Known rows, with every way that one mark hangs from another
[Z503 [Z273 Z471]]: [ 50.2   1.5  -9.0  16.2 -10.9 -11.5  11.0  -7.2 -15.9 -20.0   9.2 -38.4
 -15.4  -0.3  14.0  23.6  11.4 -25.5  37.4 -13.4  -8.5  -4.0   2.7 -11.7]
[Z807 Z496 [Z763 [Z664 [Z273 Z503]]]]: [ 27.4  14.9  12.7 -33.1  10.3 -40.4  -9.5 -39.1 -14.6  41.7  -3.7   3.7
  17.5  13.2  23.0 -43.4  53.4 -40.3 -16.4 -13.8 -43.9  14.7 -25.9  10.4]
[Z471 [Z273 Z664 [Z729 Z763]]]: [-13.4   9.7  29.1   8.8  13.8   7.3  39.8  23.2  19.3  11.9  -4.3   4.4
 -36.3  33.3 -30.6   9.7 -53.2 -16.1 -37.2  37.3  -4.6  18.3   8.7  29.3]
[Z471 [Z273 Z664]]: [ 16.2 -28.3  17.5 -14.8  13.0   1.9  28.1  -6.0   7.6  10.9  11.9   1.2
 -38.6  43.4 -37.9 -21.3 -19.7 -42.5 -10.9  41.8 -13.4 -14.3  12.2  -4.9]
[Z807 Z496 Z763]: [ 44.0  36.0  15.0 -25.3   1.1   2.4  30.4 -61.7 -68.6  10.2  11.1 -12.4
 -19.4 -12.0  20.9 -27.7  63.2 -61.8  29.8  18.9 -58.9  19.9 -21.6 -10.2]
[Z471 [Z273 Z664 Z729]]: [-14.8 -13.1  33.9  -0.8  32.8 -10.4  26.4   7.3  22.4  11.1 -13.1  -1.3
 -29.0  34.9 -50.0   8.9 -25.6 -25.4 -19.9  17.5 -13.1  -0.4  27.1  15.0]
[Z729 [Z273 Z664] [Z763 Z807]]: [  9.4  -2.0 -39.4  -0.7 -24.6  75.7  14.7  11.5 -10.8  18.5  40.7  23.8
  -4.0  -7.3  27.2  -7.8 -30.9   8.9 -18.5  30.0  16.7  20.6  -0.8  15.9]
[Z664 [Z273 Z471 Z729]]: [  8.3  45.6  30.1  27.3   7.3 -57.6  -4.8   3.6 -15.1  -8.8 -25.5  -3.2
  13.1  -5.6  -0.1  19.3   4.2  18.2   9.3 -26.3   6.0  -7.4  -6.5 -14.3]
[Z729 Z273]: [ 28.4  13.3   2.6  -8.1 -17.7  19.8  35.5  -8.8 -50.1  -7.0  48.9   0.0
 -16.0   6.9  22.3  -0.2  19.7  -1.9   0.3  51.6 -27.1 -19.5 -12.8 -13.9]
[Z273 Z471 Z664]: [  5.5 -32.5   1.5 -11.2  26.3   5.3   3.4  -8.4 -16.1 -21.7   1.0 -16.6
 -20.2  -1.0 -26.8  10.3  -6.2 -19.9  22.7 -10.3  22.8 -13.9  -6.2 -26.6]
[Z729 [Z763 Z807]]: [ 21.9  27.6 -20.5  -3.7 -30.5  46.0  17.4 -24.3 -27.5   8.1  32.4  26.5
 -23.3 -17.0  20.8 -28.0 -14.7  22.3  22.4  38.5  -1.6   7.7 -11.4  -0.2]
[Z503 Z273]: [ 47.9  11.6   1.1   2.9  -2.6   1.4  23.8 -21.5 -23.9 -10.4  39.4 -22.7
 -33.2  20.6  12.0  -3.1   3.9 -21.0  25.8  28.0 -29.1 -17.4   1.0 -10.2]
[Z273 Z503 [Z664 Z763] Z729]: [-59.4 -33.0  16.3 -26.1  24.5 -25.4 -28.8   8.5  30.3 -23.6 -24.9 -37.4
  20.7  38.9 -18.9 -10.2 -20.3  17.1 -15.1  12.8  11.8 -29.8   1.5  -7.9]
[Z763 [Z664 [Z273 Z503]]]: [  7.3  -8.1  11.9 -24.2  17.7 -38.8 -10.4  -7.5   7.7  16.8  20.5  17.0
   1.8  38.7  -4.8 -35.1  -1.0  17.6 -21.3  10.9  -6.4 -35.4 -28.0  -6.8]
[Z729 [Z273 Z471 Z503] Z763]: [  6.1   3.9 -10.1  -8.5 -52.7  26.3  10.4  40.3 -14.3 -13.9   4.3 -33.9
  23.3 -19.5  56.3  38.2   7.9  11.7 -24.8  14.0  16.2   9.9 -22.6   5.7]
[Z664 Z273 Z763]: [ 33.2  41.6  16.3   9.0 -27.3 -67.9 -18.9 -28.1 -22.6  -7.8  21.8  -2.5
   9.7  42.0  12.6 -68.7 -12.7  17.8   3.7  64.6 -28.7 -40.3 -28.4 -41.0]
[Z763 Z664]: [ 22.3 -14.5   8.1 -19.1  30.6  -3.1  37.3 -33.5 -26.5  -0.1  50.0  24.3
 -52.7  20.1 -31.6 -26.8  -3.5   6.0  13.3  37.5 -26.6 -26.5 -26.1  -4.6]
[Z763 [Z729 [Z273 Z503]] [Z807 Z496]]: [-16.3  -7.3 -25.9  -8.3 -19.9  70.0 -19.4   8.1   6.3  17.2  -1.2  34.3
  18.7 -58.1  33.9  10.1  60.1 -10.5   2.7 -34.0   2.6  29.9  29.3   3.6]
[Z471 [Z273 [Z729 [Z763 Z807]]]]: [  8.9  34.1   4.9  18.0 -32.6  13.5  28.0   5.8  18.0  26.8  -8.4  26.9
 -12.6  -4.9  -2.3  -3.7 -26.9  10.7 -11.0  28.1 -14.3  33.8  27.5  39.5]
[Z664 [Z273 Z471] Z763]: [ 35.3  27.1  10.6  23.4 -35.5 -79.7 -32.1 -11.1 -16.3 -18.1  -6.1 -19.7
  25.1  18.9  14.6 -43.2  -6.8  12.1  13.4  25.2  -7.3 -26.5 -22.2 -44.0]
[Z503 [Z273 Z471 [Z664 Z763]]]: [ 27.8 -36.3 -23.2  15.8  -7.2 -31.5 -21.7   2.6  16.5 -29.8  -2.6 -56.4
   2.8  29.8  -4.9  -5.6 -26.8 -25.6  20.2   0.0   6.5 -10.5   5.3 -19.3]
[Z664 [Z273 Z471 Z503 Z729] Z763]: [-21.5  18.0  21.7  14.8 -21.2 -90.5 -54.5  20.1  25.8 -19.8 -56.4 -39.8
  63.6  13.2  17.7  -4.9  -2.7  35.5 -11.1 -20.2  15.0 -22.8  -6.6 -20.4]
[Z763 Z807]: [ 21.8   3.2 -14.2 -15.9 -11.3  26.5   8.4 -35.8 -28.5   4.9  20.6  22.5
 -15.9 -13.1   0.4 -28.9  12.3  12.8  40.1  22.6  -9.2 -11.1   5.1 -13.9]
[Z729 [Z273 Z471 Z503 Z664]]: [-17.6 -55.2 -15.5 -22.2  -2.6  20.8  -8.9  33.9   7.1 -12.0  -9.7 -37.5
  27.0  -0.7  15.8  38.0  11.8 -15.2 -18.4 -23.9  33.2  -9.2   1.1  -7.4]
[Z763 [Z729 Z273]]: [ -1.6  28.6   2.2  21.3  -9.3  38.7  26.5   3.9 -42.8  -2.7  42.2  29.7
 -17.8  -8.4   3.7  16.7  10.9   7.7 -14.1  28.9 -13.6  -4.3 -12.0  -4.7]

Rows
[-17.0  -4.1  20.8   2.5  24.0 -64.9 -22.1  20.9  31.9   3.9 -35.7   1.1
  31.2   7.0 -14.1  20.7   1.0  31.3 -15.8 -53.1  16.7 -10.8  -8.2  12.8] => [Z763 [Z664 [Z273 Z471 Z503 Z729]]]
[-52.8 -39.6  14.4 -22.9  39.0  -7.0 -15.0  26.7  27.5 -20.5 -49.4 -38.5
  17.0  -4.2 -22.5  49.9   1.0  -0.8   1.1 -53.7  41.4  -9.7   6.2  -2.4] => [Z273 Z471 Z503 Z664 Z729]
[-19.2  21.7  27.6   4.2   2.4 -59.4 -29.6  20.7  13.5  -7.6 -51.2 -24.9
  44.6  -2.3  12.4  28.5  14.3  24.2  -6.2 -43.5  22.9 -14.6  -2.1  -9.0] => [Z664 [Z273 Z471 Z503 Z729]]
[ 21.5  13.8   7.1  26.9   8.0 -25.2  17.0   6.7  -1.7 -23.8 -17.2 -43.3
  -4.4  -7.7   2.0  55.5   5.6 -10.9  28.6 -37.2  -5.5   8.2  17.0   8.8] => [Z503 [Z273 Z471 Z729]]
[ -6.7  -9.4 -16.1  30.7   8.9   0.1 -21.0   1.6  17.4 -15.5  21.6  -5.3
 -17.1  38.5 -22.6 -17.6 -41.1 -16.7  -6.6  16.9  -1.4 -10.2   5.7  -8.3] => [Z503 [Z273 [Z664 [Z763 Z729]]]]
[-26.1 -35.8 -15.5  10.7  -2.5  20.0   1.2  36.7  13.7   2.8   1.7  21.0
  11.5 -17.4  -9.0  44.1  14.2  13.2 -33.5 -38.2  20.7   8.6  -9.7  19.9] => [Z763 Z664 [Z729 [Z273 Z471 Z503]]]
[-19.0  22.6  33.8  -8.5 -21.3  -4.3  26.7  27.8  29.7  11.4 -22.8 -15.0
  -6.2  22.6   4.2  17.8 -20.5  -0.5 -38.5  38.2 -10.8  10.9   8.0  32.8] => [Z471 [Z273 Z503 [Z729 Z763]]]
[-30.8 -22.0  -6.7  23.6   8.9  -8.2 -28.0   8.8   6.6 -26.7 -13.0   3.7
  -2.8   2.9 -42.8  -6.6 -27.3  -0.9   5.9  -4.4  26.7  -7.5  -8.6 -27.8] => [Z273 Z471 [Z664 [Z763 Z729]]]
[-22.8  -0.6  -3.9  -6.0  19.8 -29.4 -28.7   0.6  41.6  31.0 -18.7  37.5
  31.2   6.6  -8.4 -15.4  -3.2  46.1 -14.9 -39.2   9.3  -6.4   7.6  27.6] => [Z763 [Z664 [Z273 Z503 Z729]] Z807]
[ 46.3   0.9 -34.8  -3.6 -13.6  57.7  33.8 -14.4 -13.7  25.8  54.4  48.1
 -25.8 -43.8  33.8 -17.8  18.2  -0.4  -2.5  15.1 -29.4  46.5  -1.9  24.3] => [Z729 Z273 [Z763 Z664 [Z807 Z496]]]
[-23.7 -57.0  -1.0 -33.1  19.6   6.3 -16.1  11.8  11.7 -18.4 -25.7 -36.5
   6.2   3.5 -11.5  18.2   2.0 -16.8  10.7 -28.4  40.7 -22.3  -2.7 -20.4] => [Z273 Z471 Z503 Z664]
[ 23.2  74.0   8.3  17.0  -0.8   2.6  -8.6 -15.0  -5.1  20.8  -6.2  35.7
   5.5 -41.4  35.6 -20.7   9.7  13.3  10.6 -13.9 -12.1  38.9   9.8   1.7] => [Z664 [Z273 [Z729 [Z763 [Z807 Z496]]]]]
[-31.5 -46.8   0.4 -38.0   6.2 -10.7 -29.3  -3.8  16.3 -22.2  -0.8 -34.5
   9.0  44.4 -10.0 -40.6 -17.6  -2.8  -7.5  36.5   8.1 -41.9 -12.9 -28.5] => [Z273 Z503 [Z664 Z763]]
[ 21.2  50.9   3.0  12.3 -17.0  37.4  30.5 -25.6 -65.4  21.7  19.0  16.7
  -0.8 -31.1  29.7   3.8  67.0 -55.1  -7.0   0.9 -50.0  45.3 -10.1  11.0] => [Z807 Z496 [Z763 [Z729 Z273]]]
[ 32.0   2.4 -15.6 -14.9 -20.3  -0.8 -16.2 -49.3 -13.6  -8.6   9.4   7.8
  -7.3 -27.1  14.7 -66.6  36.3 -11.7  54.1  25.9 -35.1   4.6  12.2 -32.6] => [Z664 [Z763 [Z807 Z496]]]
[ -2.2  -6.0   6.9   9.2  45.0   4.5  14.2   1.3  12.9 -10.4   7.0 -28.2
 -26.5  29.0 -20.5  30.0 -24.8 -20.7   6.1 -14.2  -1.7  -7.3  19.2  11.9] => [Z503 [Z273 Z664 Z729]]
[ 41.4   7.8   7.3 -27.8  24.6  -2.9  39.9 -61.6 -50.4  23.2  25.8  11.0
 -34.8  -3.0  -4.6 -33.2  54.3 -55.7  20.8  10.4 -63.1  26.4 -25.0  12.3] => [Z807 Z496 [Z763 Z664]]
[  7.1  44.4  37.1  15.3 -15.1  -9.9  50.5   9.9   1.0   9.8   1.5   5.6
 -35.3  19.6  -8.4   6.4 -28.4  -2.1 -25.2  54.1 -27.4  16.1   3.8  28.6] => [Z471 [Z273 [Z729 Z763]]]
[-42.4 -37.2  31.5 -24.4  27.8  -9.8   6.1  27.1  49.5  10.6 -37.7 -17.7
  -2.8  39.7 -34.6  20.1 -14.1 -24.0 -35.2   0.3   8.8  -9.0  30.8  21.7] => [Z471 [Z273 Z503 Z664 Z729]]
[ -0.7  20.3 -27.8  23.1 -28.8  60.3   7.8  -0.6 -22.1  17.7  30.4  53.1
   1.4 -33.6   9.7   3.6  13.8  17.6  -2.1   4.0   0.7  12.3  12.5   8.4] => [Z763 [Z729 Z273] Z807]
[-51.0 -27.5  -5.0 -11.8  14.2  52.8  -6.7  34.2   6.9   3.1  12.5   9.9
   7.0   6.6  -4.3  27.5  -2.7  -4.2 -42.8  -6.2  26.7 -10.9  -0.1   4.4] => [Z763 [Z729 [Z273 Z503 Z664]]]
[ -4.4  39.0  23.0  17.9  -2.9  -3.2  28.4  10.5 -23.5 -22.5 -11.4 -13.1
 -12.7 -24.1   4.8  37.5 -15.1  21.7   9.1   0.4   7.6  15.0 -16.1   6.8] => [Z273 Z471 [Z729 Z763]]
[ -2.3 -30.0 -28.3 -13.2  -5.2   7.0 -24.2 -26.1   5.6  -2.7  12.6   8.0
   4.6  13.8 -19.0 -61.7 -24.4   7.0  22.2  30.7   4.0 -18.1   6.0 -20.3] => [Z273 [Z664 [Z763 Z807]]]
[  4.1 -21.4  -6.6 -16.0 -35.1   7.7   1.5  23.3 -14.6 -15.6  -6.4 -36.9
  30.6 -12.6  38.2  34.2  35.2  -2.3  -5.4  -8.3  12.0  -8.8  -5.7  -9.4] => [Z729 [Z273 Z471 Z503]]
[-34.7  19.5  -5.9 -15.0 -16.2  34.5  -2.0   7.6  16.8   6.7 -17.5   5.3
  16.8 -22.6  20.1  10.4 -11.0  42.0  -1.3  -1.3  18.3  11.0   4.2  25.8] => [Z273 Z503 [Z729 [Z763 Z807]]]
[ -8.6  42.1  -2.7   7.1 -11.3  34.7  20.0 -12.1  -9.5   4.6   8.1  24.4
  -9.2 -25.5   8.9   0.9 -18.2  37.8  11.8  12.7   1.0  19.3   3.2  20.5] => [Z273 [Z729 [Z763 Z807]]]
[-31.1 -30.3 -36.3  26.6  -7.3  12.4 -46.0   2.9  23.1  -6.5 -26.6  25.6
  16.9 -23.8 -35.2 -16.0 -26.2  12.4  19.6 -30.3  38.9   8.2  14.2 -14.9] => [Z273 Z471 [Z664 [Z763 Z729 Z807]]]
[-54.2 -18.0   9.2 -12.2  19.7  13.7  -5.1  41.9  28.4 -19.9 -40.8 -34.9
  10.9  -9.0  -4.3  50.4 -30.0   8.1 -17.6 -34.4  46.9  12.8  -5.8  13.7] => [Z273 Z471 Z503 Z664 [Z729 Z763]]
[  9.0   9.2 -10.3  28.5  14.0 -47.1 -15.8  -4.3  23.7  22.4 -23.1  41.1
  19.8 -23.7 -21.3   0.8  -7.2  39.9  11.5 -60.5  12.5  11.6   9.7  19.5] => [Z763 [Z664 [Z273 Z471 Z729]] Z807]
[  3.4  16.8  15.0 -13.6 -30.2 -65.0 -44.4  -7.1   2.4  -8.1  -0.6 -21.9
  35.1  44.5  25.6 -59.9  -3.3  21.7 -14.0  48.9 -10.8 -46.8 -24.6 -37.3] => [Z664 [Z273 Z503] Z763]
[ 30.4 -32.8 -15.9   8.6  17.6   2.9  -2.1   4.5   4.9 -19.2   2.8 -40.6
 -17.6   8.8  -9.6  25.9 -13.4 -38.5  23.2 -27.2  14.7  -2.5  10.5 -10.8] => [Z503 [Z273 Z471 Z664]]
[ 25.0  10.1  -4.8  36.1  11.1 -14.8  34.4  19.6  15.8  -8.8   7.3 -13.7
 -24.1  -0.9  -4.4  47.3 -33.8  10.1  -3.8 -26.1  -3.4  32.1  -5.6  46.1] => [Z503 [Z273 Z471 [Z729 [Z763 Z664]]]]
[  7.0  16.3 -11.4   3.5  10.5  51.2  -0.4 -31.9 -17.9   9.4   9.2  55.7
 -28.8 -60.2  -6.8 -16.3  40.7 -16.4  46.3 -22.1 -12.4  25.8  19.7 -16.1] => [Z763 Z729 [Z807 Z496]]
[ -9.3 -11.0 -21.7  12.1  20.9  36.7   7.6 -24.0   1.8  25.4  32.1  81.8
 -32.4 -19.6 -45.6 -19.8  -7.3  26.3  13.2 -10.2   1.2   6.2   2.2  17.3] => [Z763 Z664 Z729 Z807]
[-29.7  -4.1 -29.7   0.0 -32.4  63.7 -17.3  17.8   5.5  20.5   6.2  35.1
  29.7 -29.7  24.0  15.5  20.6  21.9 -15.2 -13.3  18.3   5.8  17.6  13.4] => [Z763 [Z729 [Z273 Z503]] Z807]
[-57.0 -27.3  19.8 -34.5  46.5   8.7  -2.5  11.3  18.4 -12.9 -20.9 -22.3
   0.0  19.6 -24.1  23.4  -6.5   4.1  -9.7 -14.0  21.8 -25.8   5.3  -1.1] => [Z273 Z503 Z664 Z729]
[ -1.0 -18.3  -0.7  20.7  37.3 -10.7   5.0  17.6  19.4 -17.7 -23.5 -45.5
  -6.6   4.3 -19.7  55.1 -16.0 -23.5  15.6 -53.5  17.7   7.0  22.7   9.6] => [Z503 [Z273 Z471 Z664 Z729]]
[-18.6 -58.3 -20.7 -16.9 -26.8  -8.2 -32.9  35.1  18.0 -23.4 -15.0 -50.9
  46.6  16.8  19.0   4.9  -2.7  -2.6 -22.8   4.7  24.1 -17.1  -1.8 -17.1] => [Z729 [Z273 Z471 Z503 [Z664 Z763]]]
[ 24.4  21.0   5.0   7.2  38.6 -25.0  -9.9 -28.3  16.0  30.8  -1.3  58.5
  -5.7 -27.7 -10.7 -28.1  25.0  10.4  16.7 -43.0 -26.5  22.1  16.0   7.5] => [Z763 [Z664 [Z273 Z729]] [Z807 Z496]]
[ 54.2  32.2 -13.8   2.8   0.4   6.2  -0.7 -28.5  -0.7  34.4  33.6  62.8
 -20.5 -23.6  18.0 -58.0   0.5   4.1   5.8   4.4 -22.5  32.5 -12.9   3.4] => [Z729 [Z763 [Z664 Z273] [Z807 Z496]]]
[-30.9 -11.4 -15.5  17.3 -51.4  -6.0 -30.7  36.5   6.1 -22.4 -18.3 -17.8
  47.6  -9.7  22.3  19.4  15.0  15.6 -25.2  -2.1  15.8  -0.5  -4.7  -9.9] => [Z664 [Z763 [Z729 [Z273 Z471 Z503]]]]
